What can hang from each mark:
Q988: Q35 Q641
Q741: Q35
Q96: Q698 Q848
Q698: Q35 Q96 Q641
Q667: Q848
Q35: Q698 Q741 Q988
Q848: Q96 Q667

Each row was made from one small tree. The marks that hang from a mark follow it in brackets, in the order of their numbers. Every link used is in the known rows. Write each row's tree.
(in the rows, 128 means zero)
Known rows:
Q698[Q35[Q741] Q96[Q848[Q667]] Q641]: [128  82 112 119 148  81 133 117 113 154  79  75 140 153 105 103  71  72
 155]
Q988[Q35[Q698[Q96[Q848[Q667]]] Q741] Q641]: [152 111  77  75 160 179 116 116 125  99 128 114 155 143  95 110  70 117
  88]
Q96[Q698[Q35 Q641] Q848[Q667]]: [125 139  89 137  82  80 130 131 139 166  94  74 126 122 122  97 134  81
 120]
Q741[Q35[Q698[Q96[Q848[Q667]] Q641] Q988]]: [128 119 131 120 147 138 110 153 143  89 130  90 175 206 116 116 124  92
 116]
Q667[Q848]: [ 96 144  79 144 123 107 130 139 137 118  88  78 110  96  98  76 136 105
 116]
Q35[Q698[Q96 Q641] Q741 Q988]: [156 103  94  46 166 133  97 148 121 110 147  97 169 179 138 135  93  92
 128]
Q35[Q988[Q641]]: [121 138  96  69 155 169 117 135 153  81 149  71 177 148  98 110 103 117
  73]
Q667[Q848[Q96[Q698[Q35[Q988] Q641]]]]: [105 148  94 137 105 125 114 144 142 139  90  96 121 106 126  95 126 118
 123]
Q988[Q35[Q698[Q96 Q641] Q741]]: [143 122  81  67 169 127 130 107 134 144 127 116 155 131 104 112  85 121
 101]
Q848[Q96 Q667]: [100 180  94 204 143 109 107 147 148 116  51  77 134 132 142  64  80 123
 114]
Q698[Q96[Q848[Q667]] Q641]: [109 142  85 166 140  88 124 132 111 111  75  50 147 148  95  84 122  78
 151]
Q96[Q848]: [110 147  85 162 119  90 144 123 127 114  87  48 117 132 102  75 137  83
 110]
Q988[Q35[Q698[Q96] Q741] Q641]: [150 124  77  48 169 177 118 101 132 103 143 119 165 140  85 117  70 132
  77]
Q35[Q698]: [116 184  78  98 149  75 116 133 140 122 120  90 154 129 128 102 144 107
 106]
Q667[Q848[Q96[Q698]]]: [101 175  81 172  95 121 118 140 137 131  77  89 104 100 115  71 138 121
 115]
Q741[Q35[Q698[Q96 Q641]]]: [118 151 116 113 154 101 116 113 148 100 124  95 165 192  95 115 126 107
 111]
Q698[Q35[Q988] Q96[Q848[Q667]] Q641]: [117  94 129 115 147 110 132 151 120 150  99  70 178 150 111 102 106  76
 148]
Q988[Q35[Q698 Q741] Q641]: [147 117  72  30 172 167 116  95 145  98 150 121 158 134  98 132  62 133
  72]
Q698[Q35[Q741 Q988] Q96[Q848[Q667]] Q641]: [136  62 125 100 150 117 129 140 116 149 100  76 158 165 115 111  71  72
 148]
Q96[Q698[Q35[Q988] Q641] Q848[Q667]]: [131 125 100 124  85 105 128 147 141 161 109  75 139 132 129 102 133  82
 115]

Write each row's tree:
[139 150  99  74  99 126 138 116 158 182 140  97 142 126 102  92 120 119
  67]  Q96[Q698[Q35[Q741 Q988]]]
[128 141 134 113 146 150 119 143 148 101 140  97 178 199 100 101 135 109
  90]  Q741[Q35[Q698[Q96] Q988]]
[109 136 125 174 126 101 152 145 112 169  68  70 149 131  89  49 125  83
 124]  Q698[Q35 Q96[Q848[Q667]]]
[124 155 101 150 119 120 100 141 155 151  80  97 140 140 153  95  71 122
 113]  Q848[Q96[Q698[Q35[Q741 Q988] Q641]] Q667]
[137  67 125  81 150 114 135 124 115 149 112  75 159 164 105 118  80  77
 142]  Q698[Q35[Q741 Q988] Q96[Q848] Q641]
[134 106 133  93 149 142 146 132 127 170 116  89 164 150  87  75  88 102
  99]  Q698[Q35[Q741 Q988] Q96]
[111 194  82 182 115 105  98 137 154 132  67  85 135 131 142  82  95 126
 114]  Q848[Q96[Q698[Q641]] Q667]
[137 102 128  74 154 162 136 124 127 146 125  91 172 156  80  91  76 105
  93]  Q698[Q35[Q741 Q988[Q641]] Q96]
[158  92  96  66 153 131 100 155 111 106 139  88 158 183 143 132 102  78
 139]  Q35[Q698[Q96[Q848] Q641] Q741 Q988]
[143 109  84  94 159 128 128 123 127 140 112 110 146 135 113 105  83 108
 112]  Q988[Q35[Q698[Q96[Q848[Q667]] Q641] Q741]]
[102 159  87 147 103 108 116 133 141 141  80  96 112 101 120  91 126 118
 125]  Q667[Q848[Q96[Q698[Q35 Q641]]]]
[131 134 101 100 148 122 102 181 116 106 128  81 185 162 143 115 144  81
 141]  Q35[Q698[Q96[Q848[Q667]] Q641] Q988]
[148 115  77 107 150  82 103 132 107 113 101  87 131 167 135 116  96  75
 152]  Q35[Q698[Q96[Q848[Q667]] Q641] Q741]
[135  88 117  38 160 141 130 113 155 136 141  95 159 146 109 120  58 109
  81]  Q698[Q35[Q741 Q988[Q641]]]
[139 134  92  47 112 108 127 104 161 171 146  96 150 132 110 124 106 116
  87]  Q96[Q698[Q35[Q741 Q988] Q641]]
[148 114 101 126  76 141 129 148 136 154 111  81 122 140 119  86 116  83
  92]  Q96[Q698[Q35[Q741 Q988[Q641]]] Q848[Q667]]
[135 162  90  88  98 101 141  99 156 185 126  96 130 119  93  88 120 119
  72]  Q96[Q698[Q35[Q741]]]
[130 164 106  96 149 141 113 174 124 121 139  89 190 153 124  90 156 105
 107]  Q35[Q698[Q96] Q988]
[125 167 100 111 120 114 113 109 154 155 105  94 141 140 133 110  90 131
 101]  Q848[Q96[Q698[Q35[Q741 Q988] Q641]]]
[141 139  93 126  70  99 147 112 134 176 108  77 107 128 103  82 137  88
  92]  Q96[Q698[Q35[Q741]] Q848]
[137 115  88 127  85  86 128 123 138 165  96  78 113 133 126 103 109  78
 120]  Q96[Q698[Q35[Q741] Q641] Q848[Q667]]
[111 161  95 206 121 113 139 149 107 125  66  52 136 140  82  38 141  83
 122]  Q698[Q96[Q848[Q667]]]
[121 149  79  63 169 108 133 111 151 139 134 110 168 111 112 119 110 130
  95]  Q988[Q35[Q698[Q641]]]
[138  84 136 140 132 143 144 158 112 161  90  76 146 157 104  65  90  76
 119]  Q698[Q35[Q741 Q988] Q96[Q848[Q667]]]
[159  87  97  78 153 133  96 166 111 106 130  88 157 184 150 127  95  75
 143]  Q35[Q698[Q96[Q848[Q667]] Q641] Q741 Q988]
[115 132  93 130 106 128 112 140 141 138  92  98 111 113 127  99 109 115
 124]  Q667[Q848[Q96[Q698[Q35[Q741 Q988] Q641]]]]
[120 137 118 140 145 103 113 128 140  95 110  90 156 195 106 108 125  92
 122]  Q741[Q35[Q698[Q96[Q848[Q667]] Q641]]]
